Each row comes from the steps of one path. Every step used is in the known rows, and no mark comes twice. Write the path behind each row, first mark first.
Known rows
T -> J -> Y -> S -> U -> P: [  6  29  28  25 -27  -8  26  11   8  -4   3   3  17 -18  -5  -3 -25  41
  31   2   5   8 -13  -2 -30 -16  -3  36  10 -10 -33  29  11  -2   8   1
   7  -5  25 -12  31 -14]
U -> J -> W -> S: [  9  10   2  10 -14  -6  18 -12  -9   2  -2  13 -24  -7 -27  13   1  20
   9   5   9   9 -12  -1 -46   0  -8  21  -7 -25 -21  12  13  -1  27  -2
 -34   5 -12 -13  36 -17]
U -> P -> Y: [-16  30  26  15   1   5  29 -11 -23 -20   7 -14 -18 -14   1  10  -1  17
  27  -7   0  -2 -16   5 -50  -5  -2  22  -4 -11 -31  17   7  -5  -5  -8
   1  -5  -1  -3   8 -33]
U -> J: [-14  13  -1   5  -7  -9  17 -12 -17  -7  -1   3 -16 -13 -13  25  -7  14
  18 -23   5   3 -17  -1 -40  -3   2  21  -2 -23 -23  14   7 -10  17  -7
 -28   4  -6  -3  22 -24]
P -> W -> J -> T: [ 17  16   9   5  -8 -15   8 -42 -12  -3  13 -15 -20 -18 -15  32   9  23
  -3 -11  26 -26 -10 -19 -51   7  -3   9  -6 -29 -15  23 -18  -9  14  -6
 -17   8 -15 -36  28 -32]
U -> J -> T: [ -4   5   8  11  -5 -15   8 -34 -23  -2   3   9 -15 -23 -18  23  -5  14
  11 -18  19  -4 -18  -9 -48   5  -1  23 -13 -26 -22  18  -4 -13  14  -1
 -33   5  -3 -16  30 -27]
Y -> F -> U -> P -> W: [-48  39  24   3  -1  -9  19 -13  19  -8  -2 -18 -22   9 -11  25  -2  24
  39  -4   1   1 -27 -26 -41  -1 -14  35   4 -15 -34  12   2  -3   4   0
   6  23 -12 -25  -6 -24]
F -> U -> P -> W -> S: [  3  35  24  -1  -9  -6  31  -5  21  -1   5  -1 -17   0 -22  22  10  23
  23   7   6   8 -16 -15 -55  -5 -24  23  -6 -27 -30   6   2   7   0   1
  13  10 -22 -23   9 -18]
H -> W -> P -> Y: [ -4  37  26  10  -6  -3  33  -2 -32 -18  32 -27 -17 -10 -13  14  12  24
  -4  -3   8 -13 -14   2 -54   4  14  20  -8 -12 -26  26  12  -5   0  -2
  -5 -18 -16 -24   3 -19]
U -> J -> Y -> S: [  3  14  30  21 -18  -7  16  -5 -17   2  -9  -3  -2 -28 -13  12 -10  25
  16 -13  16  26  -6   7 -33  -5   6  37   5  -2 -21  25  14 -11  10 -10
 -18 -12   7   5  30 -15]
F -> Y -> S: [  4  14  24  10 -21  -8  27  -2 -34  11   7  11   2 -12 -16   2  -7   2
   8 -13   7  11 -16  -5 -33   2  -4  21   2 -12 -13  13   0  -3  -9 -19
  11  -9   2   2  16 -32]
S -> U -> P -> Y -> H: [-20  43  50  27   2   4  28   8   1  -5  10  -6  13  -8  -6  13 -23  37
  33   4   0   3 -10  -3 -34 -10   6  34   6 -21 -27  28  15  11   3   0
   9  -9   8 -17  18 -37]
T -> J: [ -1  12  -4   4 -13 -12  23 -11 -26  -7  -1   5  -9  -4 -12   9  -9  13
   4 -10  10 -24 -24   0 -39  -1   1  -2  -7 -19 -25   9  -3 -11  -3 -12
 -10  11 -10  -1   5 -30]
P -> W: [ -5  17  -1   0 -10  -8  19 -11 -20  -7   1 -18 -24   1 -17  28  11  17
   6 -14   6 -21  -9 -15 -31  10   2  13  -3 -15 -14  14  -6  -4 -11 -11
   2   6 -11 -24  12 -26]
W -> S -> U: [ 12  16   3  16 -14  -4  25  -4 -11  -3  10  17  -7  -3 -20  10 -11  29
   3   0  15   6 -10  -6 -44  -6  -8   4  -4 -36 -16   8   7  12  -3  -6
   1   3  11  -6  14 -19]
J -> Y -> F -> W: [-36  23  27  14 -18  -3   8 -16 -12  -8 -12 -10 -15   5  -3   9   0  35
  -3   0  10  -5 -13  -9 -30 -13   3  23  -8  -4 -22   6  18   6   1  -4
  -6  18 -17 -20 -23 -15]
J -> Y -> F: [-38  15  20  21   0  -5  11 -15 -33  -8 -14  -9 -17   0  -2  10  -8  24
   6  -6  18   5 -14  -7 -36   0  -9  23  -4  -3 -18  12  12  -2  -7 -15
  -5  15 -10   3 -13 -20]
Y -> F: [-34  16  -1   9  -3  -7  12 -16 -32  -7   0   3 -17   8  -6  19 -12  13
  13 -19  15   4 -27 -11 -37   3  -5  14  -3 -19 -19   6   3  -7  -5 -15
  -7  16  -7   2  -8 -30]
H -> U -> P: [-13  26   4  15  -3  -1  27   0   7 -15   2 -12   7   1  -9  14 -13  14
  24 -15  -5   5 -20   0 -49 -13  -2  27  -5 -28 -24  15   3  -3   8  10
   0   8   5 -12  22 -19]
T -> J -> W -> P -> Y -> H: [  6  38  39  20  -6  -8  28  -5 -12   5  16 -12   0   0 -12   8 -12  27
   5  22   5 -26 -28   2 -40   0  18  21  -5  -3 -34  28   6  -3  11  -9
 -19  -9 -30 -28  17 -39]
W -> P -> Y -> S -> U -> J: [ 12  46  37  28 -13  -6  31   6  -1 -12  30 -11   6 -39  -7  16 -21  44
  28 -11   8  19 -14   6 -39  -2  28  47  12 -13 -31  40  13  -6  20  -2
 -15 -32  33 -16  38 -25]
P -> W -> J -> Y -> H: [  3  28  42  17  -4 -13  17 -14  -6  24  -8 -22  -4 -17 -12  29  -6  28
   1  -2  15  -5   2  -5 -38  -3   4  26   6  -2 -13  32   1   4  10 -10
  -9   2 -30 -27  11 -26]
H -> Y -> S -> U -> P: [  0  25  25  23 -21  -1  32  17   4 -14  11   5   2 -13  -5   7 -28  28
  38 -12  12  20 -12  10 -34 -20  -8  53  12 -27 -22  30   9   8  -2   6
  26  -7  35 -14  44 -25]
Y -> H -> W: [ -8  22  15   6  -8 -12  17   3 -31  12   8  -1   1   7 -25  19 -16   7
  -3   0  16  -3 -13  -6 -35   5   5  17   0 -26 -14  17  11   2   0  -8
  -5   2 -30 -14   4 -21]
H -> Y -> S -> U: [  8  11  20  24 -20  -6  29  19  -8  -8   2   6   0 -14 -13   6 -21  29
  17 -15  19   8  -9   8 -27  -8  -1  35  11 -25  -6  28   6   9  -8  -3
  23  -6  29 -14  32 -27]
S -> U: [ -5  15  -2  15 -13   0  19   1 -13 -14   3   2  -8  -3 -11  12  -7  25
  13 -17   7 -11  -8  -9 -28   2   0  12   1 -28 -14  13   1   2  -3  -9
  -1   2  10 -15  18 -27]
W -> J -> Y -> F -> U -> P: [-40  31  48  21   3  -5  22 -17  16  -9 -11 -10  -9 -11   3  11 -16  30
  35  -8  11  19 -23  -2 -56 -22 -21  42   5  -7 -35  13  13  -4  31   0
 -16  22 -15   1  -5 -17]
T -> J -> W: [  4   8  -6   4 -18  -9  15  -9 -15  -8  -6   5 -18  11 -19   2   6  15
   2   0   4 -35 -23  -7 -33   4   1   5  -8 -16 -19  12   4  -6  10  -8
 -24  10 -17 -20  24 -26]
F -> Y -> S -> U -> J: [  1  20  31  19 -29 -12  26  12   1  12  12  10  13 -27 -20   5 -25  27
  27 -20  -3  20 -11  -7 -30  -1   5  41  12 -18 -12  32  11   0  19  -4
  -9 -11  33  -9  37 -23]
S -> U -> P -> W -> J -> T: [  7  34  18  12  -9  -6  15 -24  19  -8  24 -17  -4 -21  -7  31  -2  41
  23  -9  14 -17  -9 -21 -52  -8  -5  29   0 -36 -25  39 -12  -2  26   8
 -11   7  10 -52  45 -25]
T -> J -> W -> P: [  9  25  -6   8 -15 -10  27 -10 -12  -9  16  -5 -18   9 -18   8  -1  20
   3   4   1 -28 -32  -2 -42  -5   7  17 -12 -11 -34  18  -1 -10  11  -5
 -26   0 -20 -26  28 -28]

Which path is each row?
[ 14  24  46  10  -1  -7  28   2 -33  12  17  -2   1  -5 -22  12  -5  19
  -8  22  25   8  -8   1 -53   4  -4   7   1 -24 -12  19  19  15  -3  -5
   2  -8 -26  -5 -10 -20]
P -> Y -> H -> W -> S
[ 13  13  -2   0 -14  -9  25  -1 -29  -2  17   5 -20   3 -21  14   5  13
 -12   5  22   6 -12  -4 -56  -1  -9   5  -3 -35 -12  10  13   5   3  -6
   0   2 -16 -10   2  -6]
H -> W -> S
[ 15  26  11   9 -30  -7  24  -1  25  -3  13  15  -4 -14 -18  14 -10  43
   3   0   5   9  -6  -6 -41 -18   5  21  -8 -38 -23  17  16  13  27  11
 -24   4  12 -28  18 -12]
F -> W -> S -> U -> J
[-43  41  33  23   0   3  21  -3  -2 -24   8 -12  -7  -8   5   8 -19  44
  39  -5   2   7 -19  -7 -39  -8  -3  33   5 -17 -30  24  18   2   8  -2
   5   7  23 -10  -1 -27]
S -> U -> P -> Y -> F
[  9  21   5   1  -9  -8  24 -24 -14  -2   8 -19 -21 -14 -12  31   6  23
   7 -20  11 -18  -8 -11 -46   0   5  11   2 -20 -16  21  -6  -3  16 -11
 -13   7 -10 -25  21 -29]
P -> W -> J
[ 19  15  26  25 -29 -10  23  12  -4  -2  -2   4  14 -19 -10  -3 -22  40
   8   4  18   0  -8   0 -25  -5   4  19   8 -10 -16  25   9   1   0  -6
   4  -8  20  -7  23 -15]
T -> J -> Y -> S -> U
[  7  26   4  19 -22   3  20   2   9 -12   9  12  -9   9 -17   5  -5  33
  23  15   5  11 -12  -5 -45 -15 -15  28  -6 -35 -26  15  13  11  16   5
  -7   3  10 -28  41 -17]
J -> W -> S -> U -> P
[ -3  20  17  26   1  -6  23   0  -5  10  -4   1  20   4 -20  19 -22   9
   4  -6   9  -1 -20  -4 -36  -2   9  18  -4 -25  -9  16   0   5  -4   1
  -1   8 -13 -12   8 -28]
Y -> H -> U
[ -1  19  38  10 -16 -16  21   9 -22  18  -6  -7   9  -2 -20   7 -13  20
  -8  14  15 -17  -8  -4 -37  -3  -1  14   2  -9 -16  24  15   0  -1  -1
  -3   6 -35 -13  -3 -11]
T -> J -> Y -> H -> W
[-18  25   7   3 -14  -9  12 -31  -2 -11  11  -2 -11   0   1  19 -16  27
   2 -15  11  -4 -19  -9 -44 -19   7  14  -3 -25 -26   6   9   2  29  -9
 -28  21  -9 -18 -11 -26]
Y -> F -> W -> J
[ -9  41  24  18  -3  -5  21   1  20  14  -1 -17  18   1 -21  33 -20  19
  26   0  -2  -5 -15 -17 -36  -8   7  39   2 -27 -19  31  -4   4   2  11
  11   7 -12 -36  20 -18]
Y -> H -> U -> P -> W
[ -5  41  48  19  -1  -5  22 -11   5  12  -3 -24  -2 -16  -9  31 -10  29
  21   3   8   3  -6  -5 -49 -17  -1  42   6  -5 -27  38   5   0  19  -3
  -2   7 -26 -28  20 -26]
U -> P -> W -> J -> Y -> H
[-24  26  20   8  -5  -3  28  -7   6 -16  -4   5  -9   4 -13  13  -5  10
  33 -10   4   5 -23  -5 -47 -10 -16  27  -5 -24 -35   2   2  -6   3  -5
  -2  13 -18  -9  10 -30]
F -> U -> P
[ -8  20   9  13 -12  -6  19   0   2  -7   1   4  -9 -19 -17  21 -16  30
  22 -22  -1   0  -7  -9 -32  -2   6  26   2 -27 -18  25  11  -3  21   1
 -22  -1  17 -13  30 -21]
S -> U -> J
[ 21  28  34  23 -25  -8  22  -3   8   2   1 -23   2 -29 -12  13  -1  48
   8  -3  18   3   7  -6 -32  -3  11  34  14 -10  -7  40   5   2  15  -7
  -1 -10  21 -30  37 -14]
P -> W -> J -> Y -> S -> U
[  9  12  21  21 -17  -7  15  -8 -33  -2  -7   0  -4 -12  -9   4  -5  17
   7  -4  23  19  -7   7 -30  -2   2  28  -1  -2 -15  13   8   0 -13 -19
   2 -11  -2   2  13 -21]
J -> Y -> S
[-12  33  21  21   0  -2  25   4   7   5  -2  -3  24   6 -17  22 -31   9
  27  -3   1  11 -23  -1 -43 -18   1  36   0 -30 -24  20   5   2   4  10
   5   8  -7 -15  20 -22]
Y -> H -> U -> P
[-17  35  45  32  -1   1  26   8   9   9 -15 -12  23  -2 -11  13 -21  22
  21   6   3  15 -11   0 -39 -19  -1  41  -3 -12 -21  25   9   3   0   9
   5   8 -15 -13  11 -14]
J -> Y -> H -> U -> P
[ -2  33   8   3  -6  -5  24 -22   0  -7  14 -21 -17 -15  -3  30  -2  22
  26 -19   1  -7 -15  -9 -54 -16  -6  28   5 -22 -33  26  -6  -8  22  -5
 -13   5  -9 -27  27 -30]
U -> P -> W -> J
[ 22  12  15  19 -16 -11   9 -19   1   3  15  22  -1 -24 -20  18 -14  37
   4   1  27  10 -12 -12 -55  -1  -9  16 -10 -41 -20  22   1   3  18   8
 -19   6  16 -17  35 -19]
W -> S -> U -> J -> T
[ 14  23  53  18   0 -13  14 -29 -27   8  24 -11   3 -20 -14  17 -10  21
 -10   6  33 -14 -11  -4 -62   4   2  12  -1 -25 -14  32  10   0  20  -1
 -22  -2 -28 -29  10 -27]
P -> Y -> H -> W -> J -> T
[  9  22  46  31   2  -6  25  -6   5  11 -15 -13  25 -15  -9  16 -24  25
   1  -2  12   5  -5   7 -50 -13   5  26  -1 -12  -9  30   6   4  19   2
 -16   6 -16  -8  12 -19]
W -> J -> Y -> H -> U
[ 14   7   7  13  -1  -6  11 -41 -25  -4  12   6  -9 -15  -7  19  -6  12
   0 -16  29 -13 -17  -3 -55  -1  -3   6  -9 -32 -22  14  -9 -10  14  -9
 -27   9 -13 -14  23 -36]
W -> J -> T
[ 18  44  32  18 -21  -1  30 -11 -13 -12  34 -12  -1 -12  -7  14   0  29
  -2  -2  10   2 -23   7 -36 -14  30  29 -10  -8 -36  18   4   0   1  -7
  -4 -25  -2 -32   7 -29]
F -> W -> P -> Y -> S
[ 15  14  -1  21 -22   0  23   1  -1  -8   1  15 -12  13 -24   2   4  29
   3  12  15  -2  -7  -8 -39   2 -10  14  -6 -33 -12  13  10  11  10  -4
  -9   5   6 -22  29 -17]
J -> W -> S -> U
[ 22   8  -2   4 -19  -7  21  -9 -15   0  -1  16 -17   7 -23   1   2  17
  -7  16  13 -15 -22  -2 -47   0 -10  -2 -13 -23 -23   4   5   1   9  -9
 -19  10 -17 -11  17 -21]
T -> J -> W -> S
[ 11  19  10  16 -17  -6  24   2   2  -1   3  16  -3 -20 -17  16 -15  32
  13  -6  11  20 -10  -6 -46  -2  -3  17   1 -34 -22  20  12   5  18   1
 -18   0  17  -4  26 -15]
W -> S -> U -> J
[ -3  34  25  16   3  -1  33 -16 -32 -20  22 -21 -16 -18  -6  20   2  21
   8 -11   5  -9 -19   8 -51   0  13  18 -11  -5 -33  19   2  -7  -9 -10
  -5 -14  -9 -11   4 -36]
W -> P -> Y
[ -1  35  51  18  -6   1  31  -2   4 -17   6   0   1 -17  -8   4  -6  19
  38   0  12  18 -19   6 -47  -2  -2  34   5 -14 -34   9  11  -2   0 -10
   9 -13   3  -5  15 -29]
F -> U -> P -> Y -> S
[-32  13  22  14  -9 -14  14 -15 -22  -2 -16  -5 -11  -2  -2   4 -14  29
   6  -4  12 -11 -25  -1 -36  -8  -7  10  -3  -3 -24  14   6  -5  -1 -11
  -5  19  -9   7 -15 -23]
T -> J -> Y -> F
[ 16  11  24  18 -21 -11  20  -6 -28   2  -8   4   7 -15  -9   0 -15  22
   1   1  19   0 -14   6 -35  -3   3  14   4   0 -21  19   2  -7  -5 -15
  -5  -7  -3   2  14 -20]
T -> J -> Y -> S
[ 10  21  15   6  -9 -12  23   2 -28  18  19  13   1   8 -27  17 -14  11
 -10  15  24  15 -13  -5 -53  -1  -8  10  -2 -33 -13  12  16  14   3  -6
   1   0 -29  -7  -1 -16]
Y -> H -> W -> S
[-41  44  36  11  -7   3  17 -19  -3 -20  10 -15 -12  -3   6  11  -6  32
  25   0  -1  -2 -24  -4 -41 -20   4  28  -5 -11 -37  11  17   4   9  -2
  -4  11  -2 -18 -21 -26]
U -> P -> Y -> F -> W
[-13  15  20   7  -7  -8  23  -5   5  -2 -10   8 -12 -13 -17  19  -4  17
  23 -21   2   2 -16  -6 -45   4  -3  20  -2 -21 -25   6   8 -11  18  -2
 -28   9 -16  -6  13 -25]
F -> U -> J
[-37   8  18  15  -3  -7  15  -7 -27  -9  -3  -3 -27  -2  -3  14 -18  18
  13 -18  15   2 -21   6 -38  -6 -13  26  -1 -20 -12  14   3   4 -11  -6
  13  22  -2   0  -9 -30]
H -> Y -> F
[-15  13  23  17 -10  -7  19  -9 -16  -2 -19  -9 -17 -23  -7  15   0  24
  10 -13   6   5  -3   3 -38  -5  -1  32  -5  -5 -18  20  13 -13  10  -4
 -23   0  -7  -3  16 -16]
U -> J -> Y
[ 12  32  10  10  -6  -4  30  -2  21  -1   4 -16  -1  -5 -20  24   1  24
  12   2   1  11 -13 -11 -59 -11  -9  25  -1 -30 -22  23   1   8   1  13
  14  10   1 -29  24  -6]
H -> U -> P -> W -> S
[-10  40  36  11 -14 -16  35   9 -24  26  31  -8   8   1 -27  19 -16   6
  -1  -1   0   1 -23 -10 -45  -8   2  34  -1 -13 -25  32   6   5   0   0
   7  -8 -32 -21   2 -24]
F -> Y -> H -> W -> P
[ 17  29  50  19 -10  -4  31  14 -10   8  19   0  10  -8 -22   7 -10  35
  -3  20  21   6  -2  -4 -48   6  -1  13   6 -32  -7  26  23  21   3   0
   9 -11  -4 -18  -2 -15]
P -> Y -> H -> W -> S -> U
[-15  28  48  22 -17 -12  20  20   2  15  -5 -11  13 -19 -22  18 -19  39
  13   5   9   6   5  -6 -32  -4   7  44  10 -20 -10  40  27   8  25  13
 -16  -6  -5 -23  21  -1]
S -> U -> J -> Y -> H -> W
[-10  32   8   9  -6  -3  29  -3  19 -12   0 -27  -1  -6 -19  29   1  23
  24 -11  -7  -7 -15 -14 -45  -4   1  32   1 -24 -21  26  -5  -5   5   9
  10  11   6 -34  24 -13]
H -> U -> P -> W
[ -1  30   6  19 -17  -2  24   5   0 -12  16   9  10  -6  -8  10 -25  21
  34  -8   8  22 -16  -6 -29 -12   1  37  10 -26 -30  22   5  -1   3  -9
   7 -12  30 -11  39 -26]
Y -> S -> U -> P
[-20  16  43  17  -9  -7  26  -3   4  -5 -27  -4 -10 -23 -15  11   2  28
  16 -11   4   2  -4   1 -40   3  -5  32  -5  -7 -21  11  16  -8  15  -2
 -22   7 -18  -2   9 -15]
F -> U -> J -> Y
[-33  22   2   6 -16  -6   9 -21 -14  -9   5   2 -16  13  -1  15 -10  22
   3  -8   7  -4 -24 -10 -29 -11   3  15 -11 -19 -23   0   7   4   7  -7
 -12  19 -11 -19 -21 -26]
Y -> F -> W
[ 13   7  30  26 -21 -14  14  -4   4   1  10  13  -1 -34 -15  13 -24  37
  19 -11  27  14 -11   3 -38   0  -2  49   4 -30  -8  40   2   1  12  15
   0  -6  33 -26  53 -21]
H -> Y -> S -> U -> J -> T
[  6  46  51  29  -2   4  29   7   0   4  16   6  11 -11  -9  10 -26  36
  28  18  10  20 -12   1 -49 -14  -4  26   3 -27 -28  24  16  20   1   3
  13  -8   6  -9  12 -32]
W -> S -> U -> P -> Y -> H
[ -2  38   2   7 -20  -5  26 -17  -6 -13  28  -9 -11   2 -11  23  -2  20
  -7  -8   2 -10 -23  -1 -36 -16  18  20 -18 -15 -39  10  -1   0   1  -3
 -15  -4 -18 -36   3 -29]
F -> W -> P
[ 14  24  14   6 -19 -10  23   0  14   5  10  -3 -12 -23 -25  29   0  43
  14  -6   8   8  -1 -17 -44   1  -2  23   3 -30 -14  29   5   2  16   6
 -12   5  17 -25  30 -13]
P -> W -> S -> U -> J
[  5  36  38  26  -5   3  32   3   2 -16   6 -14  17 -15  -8   7 -13  22
  29 -10   8  18 -20   8 -51  -8   8  35   6 -15 -22  24  10  -1   1   2
   7 -14  23  -8  28 -21]
H -> U -> P -> Y -> S
[  6  31   4   4  -7  -5  24 -12  -7  -4  13  -6 -19  -5 -20  30   4  20
  17   3   9  12 -16 -11 -53  -9 -13  21  -4 -24 -33  16  -2   3  -3  -1
  11   3  -9 -21  17 -22]
U -> P -> W -> S
